Each row was made from one path, in order. Every step used is in the known rows, and no mark comes twice. Write each row's path.
Known rows
z/w/g/b/n/t/r: [-0.07  0.30 -1.71  3.53 -2.12 -0.95 -5.05  2.14  6.92 -1.95 -0.70 -2.04
  0.25  1.76 -0.13 -3.44  5.54  0.34  2.24  0.24 -2.57 -1.09  1.33 -2.58
 -1.73 -2.78  2.82 -0.91 -4.32  3.00]
p/k/g: [-2.69 -0.68 -2.05 -0.67 -0.59 -1.89  2.07 -1.31  4.33  1.09 -3.74 -0.37
  0.16  1.01  2.39 -2.91  1.35  1.05 -3.56  3.34  1.76 -3.71  0.05 -3.31
 -1.49 -2.78 -0.53  4.23  0.25  0.19]
g/b: [ 0.11 -2.22 -1.68  0.54 -2.56  0.62 -0.80  1.15  2.41 -0.21  0.85 -1.97
  1.40  2.75  0.34 -1.18  1.80  0.28 -1.83  0.69 -0.58 -3.02  1.79 -2.51
 -0.13 -1.29  2.41  2.88 -1.93  3.13]
w/z: [-1.24 -2.02 -1.49 -2.17 -3.32 -2.13  0.10  0.44  1.88 -1.42 -0.77 -2.16
  0.32 -0.55  0.71  1.22 -1.29  0.69  0.90  1.81  0.27 -1.00 -0.22 -0.80
 -0.28 -3.89 -0.85  2.14 -2.30  0.94]
t/n/a/z/w/g/k: [-0.85 -2.70 -0.58 -0.26 -1.68 -3.69 -4.03 -0.56  4.59  1.16  0.76 -3.17
  1.64 -0.29  0.82 -1.55  4.14  5.16  1.26  1.79 -0.49 -1.92 -2.67 -5.12
  0.65 -2.48 -3.50  0.07 -0.71 -0.10]
a/z/w/g: [-2.46 -4.07 -1.18 -0.52 -1.53 -1.07 -1.18 -1.11  4.78  1.91  1.14 -1.56
  0.85 -0.57  1.39  0.18  1.46  5.35  2.76  3.78 -1.21 -2.17 -3.22 -4.62
  1.31 -2.82 -3.54  1.12 -3.10  0.69]
z/w/g/b/n: [-1.55 -1.19 -2.56  0.55 -6.01 -0.05 -2.19  0.44  4.09  1.07 -0.50 -2.57
 -0.05  3.23  1.85 -1.83  3.19  3.92  1.65  1.32 -1.00 -3.57 -0.41 -4.55
  0.14 -2.56 -0.18  0.41 -4.25  4.45]
b/n/a/z: [-0.67  0.56  1.57  0.28 -2.59 -0.19 -5.23  0.00  7.91  3.15  2.87 -3.01
 -2.57 -0.47 -0.61 -1.39  1.43  1.23 -2.43 -0.88 -3.18  0.76  1.39 -3.64
 -0.19 -3.72  1.46 -0.59 -2.74  3.99]
t/n/a/z/w/g/k/p: [-1.28 -3.45 -0.71 -0.83 -2.70 -3.52 -2.45 -1.94  3.28  2.39 -1.45 -3.15
  0.84 -0.56  2.30 -3.31  4.61  4.11 -0.38  0.11 -0.68 -3.86 -2.48 -7.13
 -0.21 -2.10 -4.23 -0.91  0.02  0.31]
w/z/a: [-1.82 -0.89 -1.85 -1.96 -3.68 -4.17  0.05 -0.14  2.63 -0.18  1.23 -2.88
 -0.26 -2.57  2.00  3.50 -3.51  0.77  1.11  1.69  0.31 -0.30 -0.42 -0.98
  0.47 -3.44 -0.24  1.15 -2.36  2.28]
w/g/b/n/a: [ 0.35 -0.40 -1.56  1.34 -3.66 -0.14 -4.01  1.00  5.27  2.07  0.18 -3.15
 -0.74  0.86 -0.01 -2.79  3.17  1.96  0.00 -1.55 -0.89 -0.87  2.23 -4.13
 -0.31 -1.52  1.22  0.09 -4.03  5.25]
r/t: [-0.28 -2.02  1.74 -0.09  1.31  0.19 -0.80 -0.19  3.72 -1.41 -2.29 -1.25
 -0.82 -1.88  0.96 -2.83  1.37 -0.34 -0.40  1.83 -4.03 -0.83  0.95 -0.36
 -0.46 -2.14  2.52  1.97 -1.82 -0.79]
p/k/g/w/z: [-4.25 -1.87 -6.28 -1.72 -3.13 -0.52  1.44 -1.64  1.86  1.62 -2.27 -2.26
  1.11  0.51  3.75 -0.56 -0.99  3.88 -0.48  2.93  3.34 -2.61 -1.59 -2.80
 -1.11 -5.23 -2.36  2.61  0.22  0.57]
a/z: [-1.35 -1.98  0.54 -0.44 -1.20 -0.19 -2.03 -0.67  4.93  0.93  2.15 -1.80
 -0.50  0.55  0.32  0.06  0.43  1.28 -2.50  1.84 -2.19 -1.23  0.24 -2.42
  0.55 -3.19  0.41  1.81 -1.43  1.29]
r/t/n: [ 1.50 -1.83  3.68 -0.34  0.82 -1.92 -1.64 -0.29  2.84 -4.34 -2.50 -2.26
 -0.65 -2.49  0.48 -4.95  2.73 -1.25 -0.84 -0.35 -4.49 -2.02  1.22  0.30
 -0.64 -2.93  2.57  0.94  0.28 -2.51]
k/g/w/z/a/n/t: [-4.00  0.16 -3.17 -0.98 -1.92 -2.89 -3.59  1.61  7.10  1.92  2.59 -3.39
 -1.86 -2.19  1.91  0.56 -0.54  1.53 -0.89  1.90 -1.36  0.51  1.42 -4.10
 -1.69 -4.68  0.28 -1.47 -2.77  1.22]
a/z/w/g/b/n/t: [-1.73 -0.48 -2.68  1.48 -3.58  0.03 -4.76  1.19  7.60  2.29  2.27 -3.67
 -0.84  2.10 -0.42 -2.13  4.73  2.66  0.23  0.79 -3.42 -1.66 -0.23 -5.88
 -2.20 -2.84  1.85  0.07 -5.02  4.32]
a/z/w/g/k/p: [-3.57 -4.00 -2.75 -1.30 -3.51 -2.04 -0.41 -2.46  2.36  2.82 -2.43 -1.88
  1.01  1.81  3.67 -1.02  3.27  5.01 -0.50  3.01  0.04 -4.58 -3.03 -7.01
  0.29 -1.89 -4.54  0.52 -1.12  0.69]
k/g/b: [-2.03 -1.26 -2.43  0.31 -2.03  1.20 -0.79  0.40  3.21  0.34 -0.34 -1.75
  0.97  3.10  1.07 -2.65  2.72  1.53 -3.19  1.02  0.62 -4.04  2.48 -3.30
 -1.13 -2.00  1.12  2.73 -0.12  2.15]
b/n: [-1.09  0.25  0.74 -0.58 -3.91 -0.85 -2.27  0.15  4.93 -0.67 -1.47 -1.48
 -2.30  1.80  0.80 -1.66  1.46 -0.17 -2.01  0.85 -2.48 -0.97  1.61 -1.37
 -0.43 -4.10  1.00  0.43 -3.36  2.74]
n/b: [-0.09 -0.42 -0.16  1.12  0.04 -0.24 -2.32  1.68  2.63 -2.04 -1.61 -1.90
 -0.80  1.18 -0.71  0.05  2.84 -0.11 -1.29  1.58 -2.19 -1.15  1.34 -1.36
 -0.47 -3.57  1.06  3.90 -3.50  1.94]
a/z/w/g/b/n: [-2.40 -0.94 -2.56  0.74 -6.57  0.56 -3.23 -0.26  4.98  2.30  1.69 -3.18
 -0.44  3.50  2.03 -1.32  3.10  5.26  0.91  1.17 -1.41 -3.78 -0.75 -5.69
  0.55 -2.79  0.04 -0.05 -3.66  4.67]
b/n/a: [ 0.43  0.35  1.47  0.12 -2.16 -0.91 -3.98  0.92  6.84  1.49  0.05 -2.15
 -2.24 -0.97 -0.86 -2.36  1.72 -0.42 -1.45 -1.01 -2.59  1.11  2.01 -2.24
 -0.87 -3.48  1.23 -0.37 -3.75  3.90]
b/n/t: [-0.45  0.64  0.24  0.40 -0.91 -1.37 -3.64  1.68  7.30 -0.79 -0.99 -2.08
 -2.50  0.54 -1.52 -2.55  3.24 -2.42 -2.68  0.37 -4.17  0.76  2.22 -1.95
 -3.19 -4.09  2.77  0.59 -4.72  2.60]

Write each row's path
[-1.24 -0.50  1.38 -0.28 -3.21 -0.55 -4.71  0.27  8.37  4.26  3.89 -2.52
 -1.64 -1.11 -0.40 -1.09  1.46  3.13  0.63  0.77 -3.83 -0.17 -1.89 -4.84
 -0.19 -4.32 -0.14 -1.20 -3.38  3.79]	b/n/a/z/w
[-0.32  1.67  0.24  1.11 -1.85 -5.28 -4.58  3.03  7.09 -2.70  1.57 -2.32
 -1.21 -2.49  0.60  0.83 -0.01 -2.07  1.13  0.68 -2.58  1.13  2.87 -1.10
 -0.63 -3.30  3.41 -1.67 -3.32  1.06]	w/z/a/n/t/r
[-2.43  0.67 -2.84 -0.11 -4.29 -2.25 -3.82  2.18  2.89  0.37  2.26 -4.01
 -1.85 -0.47  2.63  3.57 -0.78  3.11  1.07  1.75 -1.33 -0.67  0.83 -3.27
  1.47 -4.85  0.35  0.17 -3.95  3.17]	g/w/z/a/n/b
[-3.77 -2.31 -4.67 -0.15 -0.23  0.85  1.08 -2.08  3.44  2.43 -2.30 -0.92
  0.77  1.39  3.42 -2.86  0.93  2.95 -3.14  3.26  2.05 -2.89 -0.87 -3.27
 -0.78 -4.02 -1.62  2.73  0.33  0.51]	p/k/g/w
[-1.42 -0.32  1.40 -1.15 -3.33 -4.55 -1.98  1.27  6.03  0.89  2.57 -1.52
 -2.13 -1.46  2.33  1.61 -1.67  0.42 -1.06  2.33 -2.43 -0.97  1.59 -3.18
  1.93 -2.18  0.92 -0.59 -3.35  2.12]	z/a/n
[-2.49  0.44 -0.72  0.28 -4.31  1.11 -4.87  0.34  8.20  5.27  4.12 -3.18
 -0.94  1.10  0.41 -2.54  3.02  4.54 -0.55  0.15 -2.13 -2.45 -0.47 -6.50
 -1.17 -3.74  0.49 -0.88 -1.55  4.68]	k/g/b/n/a/z/w
[-1.73 -4.39 -1.32 -0.64 -1.03 -1.68 -0.02 -0.26  3.62  0.33 -1.27 -0.82
  1.25 -0.84  1.22 -0.47  1.60  3.89  3.49  3.85 -0.71 -2.05 -2.90 -3.26
  0.81 -2.49 -3.81  1.49 -3.83  0.40]	z/w/g
[-1.96 -1.83 -0.38  0.13 -3.04 -1.06 -3.88 -0.54  7.29  3.66  1.74 -2.67
 -0.98 -1.26  0.79 -1.03  2.28  5.31  2.75  1.48 -2.14 -0.66 -2.40 -5.36
  0.64 -3.29 -2.66 -0.97 -4.20  2.92]	b/n/a/z/w/g
[-0.91 -0.22 -1.16  1.44 -3.82  0.58 -5.10 -0.05  6.55  3.62  2.86 -3.96
 -1.11  1.09  0.18 -1.73  2.73  3.56 -0.94 -1.26 -1.65 -1.01  1.55 -5.47
  0.33 -1.95  1.29 -0.12 -3.10  5.08]	w/g/b/n/a/z
[-0.73 -2.61  1.16 -0.42 -0.85 -0.57 -3.44  0.32  7.36  3.99  4.56 -2.01
  0.02 -2.23 -0.87 -0.49  0.87  2.74  1.15  1.51 -3.10 -0.26 -2.53 -4.55
  0.17 -3.29 -0.90  0.19 -2.57  2.56]	n/a/z/w
[-4.69 -1.35 -4.94 -1.83 -3.00 -1.51 -0.60 -1.32  2.58  1.59  1.22 -3.11
  0.12 -1.88  3.64  2.13 -2.99  3.44  0.35  1.95  1.96 -0.70 -0.65 -1.60
  0.09 -5.05 -2.07  0.10 -0.48  1.57]	k/g/w/z/a
[-2.24 -0.68 -2.72 -0.74 -2.31 -3.49 -3.62  2.22  6.40  1.50  3.49 -3.60
 -1.53 -2.53  1.20  1.67 -1.27  0.52  0.17  1.54 -2.41  1.27  0.83 -3.45
 -0.81 -4.16  1.15 -1.37 -4.30  2.22]	g/w/z/a/n/t
[-2.94 -1.08 -2.33 -1.99 -5.31 -3.52 -2.19  0.87  4.03  1.70  3.39 -3.13
 -1.25 -1.57  3.74  3.17 -3.50  2.94  1.10  2.21 -0.51 -0.51  0.13 -3.13
  2.11 -4.00 -0.54 -1.59 -2.94  2.31]	g/w/z/a/n
[-0.71 -3.45 -2.51  1.23 -2.54  0.39 -2.89  0.37  4.98  4.04  3.63 -3.17
  1.90  0.19  0.23 -0.97  2.64  5.13  2.45  0.98 -0.71 -2.58 -1.54 -6.35
  0.75 -0.91 -0.58  1.11 -2.92  3.98]	n/a/z/w/g/b
[-0.14 -1.52  1.28  0.12  0.12 -0.26 -3.71 -0.05  6.68  2.89  3.44 -2.37
 -0.63 -1.78 -1.13 -0.75  0.73  0.96 -1.91  0.06 -2.48  0.64  0.56 -3.27
  0.21 -2.61  0.82  0.91 -1.79  2.47]	n/a/z
[-0.11 -1.09 -1.54  1.05 -4.24 -0.24 -4.03  1.25  6.06  3.21  1.11 -3.02
 -0.18  0.47  0.04 -2.51  3.36  3.24  2.17 -0.51 -1.43 -1.38 -0.06 -5.24
 -0.34 -1.98  0.21 -0.62 -4.53  5.35]	z/w/g/b/n/a
[-2.03 -2.92 -2.69 -0.37 -1.39 -2.38 -0.88 -0.65  1.89 -0.86 -3.43 -1.45
  1.54  2.47  2.04 -0.14  2.87  3.07 -0.54  3.87  1.31 -1.78 -0.27 -2.63
  0.67 -1.55 -2.93  2.53 -2.07 -0.13]	w/g/k
[ 1.29 -1.33  3.01 -0.05 -0.21 -1.90 -4.50 -0.05  6.08  0.63  3.31 -3.19
 -0.71 -2.37 -1.51 -2.51  1.97  0.26 -2.28 -1.64 -2.95 -0.28  0.96 -2.73
  0.01 -3.27  0.88  0.17 -0.11  0.93]	t/n/a/z
[-4.08  2.04 -4.78 -0.15 -4.45 -3.20 -1.82  1.07  3.50  2.01 -0.03 -3.59
 -1.73  0.23  4.41  1.98 -0.40  4.19 -0.50  2.84  1.18 -2.72  0.24 -5.16
  0.25 -4.85 -0.08  1.81 -2.09  2.64]	p/k/g/w/z/a/n/b
[ 0.36  1.38  1.60  2.15  0.19 -4.38 -5.00  2.90  8.42 -2.36  1.56 -1.41
 -1.45 -2.01  0.24 -0.65  1.47 -2.88 -0.66  0.81 -3.65  1.17  3.47 -1.13
 -0.34 -2.38  4.09 -1.57 -3.35  1.08]	z/a/n/t/r
[ 0.49 -2.35  2.64 -0.51 -0.99 -2.12 -3.96  0.19  6.74  1.90  4.27 -2.78
 -0.10 -2.75 -1.10 -2.12  1.96  2.25  0.80 -0.01 -3.60 -1.07 -2.23 -4.05
  0.03 -3.90 -0.73 -0.50 -1.03  1.11]	t/n/a/z/w
[-2.89  1.88 -3.88  1.46 -1.79 -4.19 -3.10  1.15  7.10  0.01  0.13 -2.32
 -0.70 -1.49  3.33 -1.02  0.34  0.59 -0.26  1.78  0.47 -0.43  1.52 -3.06
 -1.27 -4.30  2.19 -0.97 -1.05  0.70]	p/k/g/w/z/a/n/t/r
[-2.93 -1.77 -1.94 -0.75 -4.87 -1.96 -3.03 -1.86  4.84  4.67 -1.86 -2.89
 -0.82  1.05  3.03 -2.33  4.10  4.93 -0.48  0.78 -0.88 -3.11 -2.05 -7.96
 -0.36 -2.59 -3.68 -1.63 -2.31  2.93]	b/n/a/z/w/g/k/p
[-3.00  1.45 -2.45  1.24 -1.13 -2.83 -5.06  1.79  7.20 -1.02  1.45 -2.57
 -1.02 -1.76  2.20 -0.51  0.58  0.54  0.32  1.00 -1.00  0.71  2.80 -1.84
 -1.03 -4.83  1.55 -2.65 -1.43  0.46]	k/g/w/z/a/n/t/r
[ 2.71 -1.52  4.10  0.34  2.04 -1.94 -3.48  0.58  4.84 -1.70 -0.82 -2.73
 -0.71 -4.75 -1.07 -5.33  2.84 -1.50 -0.43 -2.09 -4.47  0.13  1.60 -0.79
 -1.10 -2.42  2.67  0.22 -0.49 -0.74]	r/t/n/a
[-1.29  0.57 -1.86  1.42 -1.54 -3.38 -5.12  2.39  6.57 -1.54  2.34 -2.73
 -0.85 -2.11  1.51  0.61 -0.27 -0.49  1.38  0.62 -2.02  1.59  2.17 -1.27
 -0.18 -4.34  2.58 -2.52 -3.03  1.29]	g/w/z/a/n/t/r
[-4.28  1.43 -3.42 -0.29 -3.83 -1.81 -3.80  1.71  3.55  0.85  1.35 -3.89
 -2.13 -0.16  3.35  2.38 -0.11  4.13  0.04  2.16 -0.23 -1.49  1.41 -3.93
  0.49 -5.43 -0.66  0.13 -2.41  2.40]	k/g/w/z/a/n/b
[ 0.48  1.83  1.10  2.68 -0.26 -1.55 -5.16  1.91  7.55 -3.67 -1.85 -1.28
 -1.77  0.56 -1.00 -3.32  3.99 -3.45 -1.48 -0.24 -3.71  1.11  3.48  0.20
 -2.26 -4.00  4.07 -0.71 -3.42  1.68]	b/n/t/r
[-4.53 -0.83 -6.26 -1.52 -3.52 -2.83  1.51 -2.09  2.53  2.59 -0.13 -2.93
  0.47 -1.49  4.67  1.62 -3.30  3.56 -0.19  2.80  3.25 -1.96 -1.94 -2.84
 -0.09 -4.46 -1.37  1.72 -0.17  1.89]	p/k/g/w/z/a
[-4.62 -0.23 -2.96 -2.33 -4.93 -2.97 -2.10  0.27  4.69  2.15  2.40 -2.94
 -1.53 -1.29  4.38  1.96 -2.75  3.93  0.01  2.45  0.48 -1.42  0.81 -3.81
  1.19 -4.66 -1.60 -1.81 -1.33  1.48]	k/g/w/z/a/n
